What can hang from each mark:
sugese: rido
vakodit: rido
sebu: revube
zugib: revube sugese
revube: febi miduler muga muvi rido sebu vafibi vepog zugib
muvi: vakodit
puval: rido
miduler: revube
luse: muga rido

Known rows, with every way that one mark hangs from another:
{miduler revube}: -89, -17, -185, -32, 1, -199, 39, -135, -36, -140, 134, -77, 176, 44, -117, 164, -124, 152, -185, -342, -232, 164, -24, -284, -226, -163, 156, -251, -84, -94, -134
{revube miduler muga vepog}: -329, -204, -68, 154, 89, -7, 56, 276, -197, -168, -57, 91, 186, 70, -198, 440, -21, 187, 367, -293, 6, 35, 15, -187, 453, -240, 372, -14, -93, -447, -131
{muvi {vakodit rido}}: -39, 93, -125, -42, 252, -286, 31, 255, -161, -16, 108, -109, 279, 262, 10, 125, -159, -72, 100, -476, -62, 90, -35, -171, -66, -255, 272, -155, -110, -433, -124
{luse muga rido}: 18, -294, -67, 37, 204, -86, 95, -221, -76, -327, 66, 146, 320, 141, 296, -58, -24, -177, 42, -170, -306, 213, 116, -234, -13, 71, 48, -131, 8, -142, -42
{puval rido}: -224, -154, -152, 22, 98, -155, 41, -100, -8, 20, -54, 74, 186, 159, 27, 65, 53, -66, -87, -207, 11, 7, 14, -181, -22, -292, 217, -43, 55, -203, -128
{zugib revube {sugese rido}}: -38, -179, 44, -21, -69, -514, 119, -90, -442, -67, 69, 199, -34, -197, -42, 136, -8, -189, -143, -269, -95, -222, -40, -33, -1, -114, 412, -270, -312, -158, -3
{revube sebu vafibi zugib}: -355, 6, -42, 180, 288, -6, 137, 336, -141, -53, -157, 28, 132, -239, -79, -91, -34, 249, 29, -210, 113, 0, 8, -122, 248, 10, 135, -61, 7, -356, 72
{revube vafibi vepog {zugib sugese}}: -345, -161, 27, 151, 254, -183, 390, 265, -414, -230, -186, 45, 73, -287, -57, 161, 16, 214, -212, -142, -33, 91, -122, -143, 452, -280, 370, -153, -217, -259, 46
{miduler {revube vepog}}: -129, -142, -87, -19, 9, -163, 94, -43, -113, -245, 125, -87, 214, -6, -135, 235, -117, 261, -169, -383, -296, 335, -139, -306, 10, -266, 304, -194, -176, -228, -110
{sebu {revube vepog}}: -110, -276, 129, 46, 274, -161, 285, -1, -48, -151, 71, -92, 214, 113, -38, 279, -51, 308, -74, -360, -196, 239, -9, -261, 235, -12, 462, -101, -57, -414, -35
{sebu {revube febi muga vafibi zugib}}: -342, -86, 57, 313, 541, 71, 255, 256, -114, -257, -315, 22, 183, -255, -70, 52, 53, 521, 69, -349, 256, -174, 239, -257, 505, 121, 165, -62, -45, -571, 111
{revube febi miduler rido vafibi vepog zugib}: -446, -111, 211, 265, 397, 12, 109, 566, -420, -371, -436, 26, 29, -320, -271, 63, -27, 410, 228, -137, 143, 117, -68, -72, 827, -180, 460, -19, -118, -796, 182
{zugib revube sugese}: -85, -193, 16, -34, -81, -321, 225, -84, -373, -62, 91, 77, 42, -118, 23, 127, -61, -170, -111, -302, -48, -147, 65, -103, -90, -227, 271, -445, -205, 4, -16
{sebu {revube muga rido vepog zugib}}: -326, -151, 22, 254, 656, -36, 136, 352, -267, -302, -130, -33, 202, -102, -214, 261, -33, 450, 142, -350, -126, 144, 91, -353, 724, 19, 553, 26, -103, -741, 203
{sebu revube}: -57, -162, 28, 20, 280, -203, 243, -90, 30, -51, 71, -76, 182, 161, -18, 219, -61, 206, -74, -325, -140, 68, 99, -233, 7, 86, 318, -146, 32, -273, -60
{miduler {revube sebu vafibi}}: -283, -9, -163, 26, 59, -36, 42, 148, 4, -157, 44, -24, 208, -222, -293, 87, -144, 283, -95, -384, -42, -11, -6, -197, -6, -145, 85, -113, 50, -174, -20
{revube febi miduler muvi sebu zugib}: -361, -99, 81, 170, 355, 42, -130, 552, -398, -102, -367, 155, 205, -375, -155, 199, -31, 254, 655, -428, 434, 95, -162, 3, 360, -66, 221, -177, 62, -554, 3
{revube rido zugib}: -215, 46, -49, 142, 393, -165, 59, 167, -258, -88, -118, -33, 79, -48, -42, -3, -62, 108, -10, -154, -134, 167, -11, -191, 259, -18, 336, -122, -62, -428, 115
{revube miduler muga rido sebu vafibi vepog}: -591, -176, -35, 251, 274, 142, -41, 714, -272, -235, -203, 134, 166, -274, -548, 344, -108, 280, 515, -310, 134, -162, 13, -94, 885, -174, 419, 200, 94, -687, 161
{miduler {revube febi muvi}}: -144, -117, -82, 15, 63, -118, -38, 27, -148, -130, -100, 39, 272, -244, -125, 291, -124, 252, 120, -520, 15, 193, -190, -212, -73, -154, 79, -261, -25, -206, -76
{vakodit rido}: -57, 102, -233, 16, 72, -253, 135, 144, -112, -1, 12, -89, 203, 129, 59, 193, -117, -52, 33, -354, -94, 48, -65, -203, -11, -193, 281, -129, -37, -216, -44
{miduler {revube febi muga vepog {zugib sugese}}}: -327, -59, -148, 189, 280, -61, 54, 267, -545, -520, -170, 21, 212, -509, -157, 266, 22, 318, 10, -486, 124, 79, -42, -255, 384, -340, 332, -293, -336, -396, 34
{revube vafibi}: -221, -100, -44, 78, 32, -115, 263, 16, 24, 6, -60, 15, 112, 20, -42, 82, -77, 144, -141, -164, -85, -38, 14, -144, 86, -72, 114, -68, 0, -147, -60
{miduler {revube rido vafibi vepog {zugib sugese}}}: -369, -67, -61, 104, 344, -195, 202, 343, -494, -434, -147, -44, 67, -435, -396, 192, -92, 353, -273, -232, -202, 152, -140, -245, 525, -389, 464, -176, -229, -350, 180
{revube febi miduler muga rido sebu}: -454, -22, -61, 234, 316, 122, -243, 596, -314, -222, -238, 130, 207, -307, -361, 222, -84, 111, 662, -424, 361, -220, 127, -3, 568, -17, 329, 31, 129, -669, 138
{miduler {revube muga muvi rido sebu}}: -397, -64, -299, 104, 252, 39, -268, 451, -205, -98, -34, 114, 355, -352, -505, 437, -199, 240, 441, -595, 7, -18, -90, -284, 307, -124, 162, -10, 149, -363, 107
{luse rido}: -73, -156, -37, -15, 115, -136, 149, -160, -12, -174, 88, 60, 231, 254, 250, 74, -97, -28, -40, -176, -229, 132, 86, -271, -43, -45, 248, -124, -42, -266, -16
{miduler {revube febi rido vafibi vepog zugib}}: -351, -36, 66, 198, 361, -16, 77, 331, -336, -473, -271, -86, 126, -449, -288, -19, -91, 528, -145, -286, -65, 246, -116, -243, 558, -213, 338, -106, -204, -644, 210

Rows:
-230, -162, -52, 38, -17, -103, 217, 29, -48, -255, 26, -69, 157, -104, -236, 191, -123, 380, -265, -299, -246, 203, -120, -292, 169, -282, 237, -112, -158, -233, -68	{miduler {revube vafibi vepog}}
-328, -9, -66, 256, 323, 56, -35, 340, -319, -234, -308, 115, 131, -142, -68, 131, 46, 226, 434, -290, 350, -69, 129, -116, 381, -86, 211, -158, -130, -564, -47	{revube febi miduler muga zugib}
-378, -27, -114, 224, 341, -50, 32, 394, -531, -299, -332, 168, 107, -313, -114, 280, 79, 94, 383, -309, 387, -201, 122, -49, 423, -212, 301, -261, -169, -404, -23	{revube febi miduler muga {zugib sugese}}
-232, 77, -305, 139, 240, -51, -6, 68, -154, -226, -2, -11, 209, -80, -124, 132, -45, 300, -26, -373, -75, 97, 100, -379, 45, -157, 111, -219, -179, -273, -71	{miduler {revube muga zugib}}
-227, -159, 198, 152, 63, -89, 127, 169, -251, -166, -192, 46, 15, -308, -112, -133, -121, 130, -13, -257, 59, -179, 98, -80, 344, -66, 180, -204, -110, -434, 228	{zugib {revube febi rido vafibi}}
-250, -147, 78, 102, 405, -140, 266, 133, 15, -101, -83, -58, 112, -2, -279, 169, -111, 330, -113, -231, -162, -68, 113, -203, 372, 98, 342, 19, 123, -421, 156	{sebu {revube rido vafibi}}
-330, -258, 68, 147, 71, -42, -38, 350, -397, -234, -37, 103, 64, -70, -340, 305, -106, 110, 424, -320, -38, -72, 115, -182, 636, -287, 473, -135, -173, -606, 96	{zugib {revube miduler muga rido vepog}}
-349, -258, 32, 101, 253, -25, -62, 505, -298, -34, -91, 87, 286, -288, -280, 367, -168, 183, 391, -453, -63, 254, -312, -109, 528, -107, 406, 43, 110, -523, 149	{revube muvi rido sebu vepog}
-139, -257, 169, 51, 42, -178, 95, 106, -328, -153, 55, -13, 72, -80, -101, 70, -135, 68, 5, -289, -240, 142, -23, -184, 355, -189, 462, -203, -205, -434, 148	{zugib {revube rido vepog}}
-223, -224, 177, 114, 484, -127, 227, 216, -251, -270, -119, -53, 112, 81, -150, 278, 15, 433, 162, -256, -37, 267, 18, -231, 442, -82, 577, -169, -128, -623, -39	{sebu {revube miduler vepog zugib}}
-238, -223, 41, 124, 236, -102, 151, 245, -301, -37, -166, 68, 217, -120, 20, 267, -46, 292, 169, -299, -90, 379, -300, -234, 338, -174, 303, -119, -127, -399, -36	{revube muvi vepog zugib}
-301, -58, -32, 133, 215, -48, 83, 232, -222, -186, -311, 46, 200, -427, -171, 100, -76, 490, 18, -389, 118, 143, -164, -243, 178, -174, 12, -234, -92, -336, 16	{miduler {revube febi muvi vafibi zugib}}
-210, -294, 105, 17, -31, -167, 137, 216, -497, -182, 97, 73, 135, -346, -86, 173, -71, -65, 64, -436, 57, -17, -50, -39, 208, -285, 421, -346, -210, -221, 79	{zugib {revube sebu vepog} sugese}
-288, -290, 26, 75, 105, -15, 19, 360, -207, 30, -35, 107, 312, -212, -132, 373, -109, 188, 359, -475, 16, 258, -323, -147, 301, -137, 306, -25, 55, -360, -20	{revube muvi sebu vepog}
-118, -418, 231, -66, 127, -509, 35, 235, -617, -72, 77, 248, 157, -202, -179, 346, -77, -55, 161, -525, -64, 20, -299, -38, 244, -297, 484, -220, -402, -487, -62	{zugib {revube {muvi vakodit} vepog} {sugese rido}}
-183, -93, 85, 76, 473, -170, 195, 129, -159, -169, -111, -31, 82, 132, -119, 204, -4, 343, 149, -230, 33, 103, 136, -204, 207, 17, 414, -210, -28, -476, -63	{sebu {revube miduler zugib}}
-261, 36, 18, 204, 334, 22, -13, 297, -288, -158, -203, 13, 209, -317, 102, -128, -1, 185, 177, -360, 291, 90, -12, -55, 170, 64, 189, -186, -50, -476, 73	{revube febi sebu zugib}
-216, -138, 87, 32, 420, -185, 94, 202, -134, -145, -50, -34, 104, 146, -331, 342, -110, 210, 228, -268, -103, 19, 125, -159, 335, 29, 519, -83, 121, -533, 42	{sebu {revube miduler rido}}
-237, -285, 74, 58, 263, -142, 310, 121, 32, 56, -122, 47, 220, -39, -177, 380, -92, 396, 59, -359, -62, -16, -57, -239, 235, 35, 174, -44, 156, -255, -13	{sebu {revube muvi vafibi}}
-259, -70, 69, 112, 228, -109, -61, 287, -280, -186, -222, 33, 94, -85, -205, 178, -85, 79, 320, -237, 113, 10, 10, -9, 333, -70, 379, -116, 31, -544, 48	{revube febi miduler rido}
-255, -39, -78, 86, 249, -37, -24, 266, -269, -321, 31, -77, 232, -256, -180, 59, -70, 365, 0, -429, -76, 377, -143, -264, 168, -206, 337, -203, -181, -429, 20	{miduler {revube sebu vepog zugib}}
-343, -239, 105, 127, 81, -23, 107, 345, -185, -43, -357, 160, 146, -225, -213, 332, -73, 269, 394, -299, 274, -81, -125, -15, 335, -148, 119, -87, 98, -360, -71	{revube febi miduler muvi vafibi}
-279, -449, 322, -6, 74, -132, 100, 401, -340, -67, -55, 147, 144, -8, -328, 307, -156, 252, 394, -429, 60, 53, -123, -84, 390, -422, 267, -231, -198, -596, -104	{zugib {revube miduler {muvi vakodit} vafibi vepog}}
-482, -29, -161, 233, 280, 89, -25, 484, -116, -75, -116, 103, 204, -276, -356, 157, -119, 162, 260, -308, 83, -256, 116, -145, 537, 13, 182, 159, 153, -449, 187	{revube muga rido sebu vafibi}
-366, -86, 85, 164, 218, -49, 58, 363, -217, -186, -315, 66, 39, -177, -316, 122, -94, 193, 230, -163, 154, -135, 39, 6, 492, -81, 304, -29, 64, -536, 104	{revube febi miduler rido vafibi}
-454, -367, 57, 218, 448, 19, 198, 453, -133, -130, -198, 98, 279, -227, -450, 540, -120, 515, 288, -438, -74, -40, -58, -317, 864, -46, 386, 190, 113, -617, 189	{sebu {revube muga muvi rido vafibi vepog}}
-345, -58, -115, 189, 681, -164, 167, 304, -411, -256, -126, 34, 152, -213, -256, 322, -10, 212, 78, -341, 1, -144, 183, -260, 529, 7, 473, -126, -57, -453, 199	{sebu {revube muga rido {zugib sugese}}}
-381, -198, 63, 222, 332, 59, 178, 300, -59, -246, -278, 90, 166, -118, -294, 303, 7, 413, 311, -365, 296, -319, 278, -149, 511, 18, 233, -20, 79, -555, 3	{sebu {revube febi miduler muga vafibi}}
-354, 46, -209, 184, 285, 97, -269, 393, -242, -334, -90, 15, 299, -430, -363, 142, -132, 244, 287, -583, 138, -85, 82, -184, 306, -41, 207, -69, 43, -528, 162	{miduler {revube febi muga rido sebu}}
-535, -264, -60, 192, 289, 104, -208, 751, -370, -105, -190, 207, 286, -274, -524, 589, -130, 222, 826, -486, 145, 20, -176, -115, 812, -195, 438, 132, 152, -658, 98	{revube miduler muga muvi rido sebu vepog}
-154, -199, 54, 82, 478, -171, 204, 108, -137, 10, -134, 22, 216, -29, -35, 284, -39, 366, 122, -376, -35, 209, -73, -303, 179, 84, 267, -186, 14, -382, -9	{sebu {revube muvi zugib}}
-370, -261, -42, 94, 13, 27, -158, 448, -298, 31, -72, 262, 202, -223, -323, 394, -106, 68, 753, -534, 287, -247, 53, -120, 319, -192, 151, -192, 27, -360, -26	{zugib {revube miduler muga muvi sebu}}
-401, -203, 201, 193, 216, -14, 98, 450, -301, -319, -316, 42, 83, -246, -318, 195, -86, 303, 232, -199, 92, 47, -78, -19, 730, -187, 452, 28, -11, -690, 128	{revube febi miduler rido vafibi vepog}
-394, -159, 146, 160, 293, 43, -135, 588, -409, -312, -220, 42, 181, -308, -313, 203, -92, 184, 504, -366, 207, 119, -104, 38, 640, -106, 536, -18, 33, -755, 153	{revube febi miduler rido sebu vepog}
-214, -94, -102, 8, 72, -63, -32, 142, -154, -255, 142, -69, 275, -184, -216, 200, -136, 258, 10, -488, -151, 286, -142, -235, 77, -217, 324, -146, -92, -316, -45	{miduler {revube sebu vepog}}
-397, -47, -195, 74, 286, -109, -10, 710, -223, 19, -174, 121, 320, 62, -408, 511, -153, 156, 658, -543, 234, -226, -51, -174, 451, -403, 165, 35, 24, -593, -131	{revube miduler muga {muvi {vakodit rido}} vafibi}
-427, -129, 55, 267, 155, 134, -67, 483, -298, -201, -200, 123, 142, -533, -285, -59, -105, 166, 317, -444, 312, -397, 227, -70, 578, -25, 140, -66, -14, -565, 313	{zugib {revube febi muga rido sebu vafibi}}
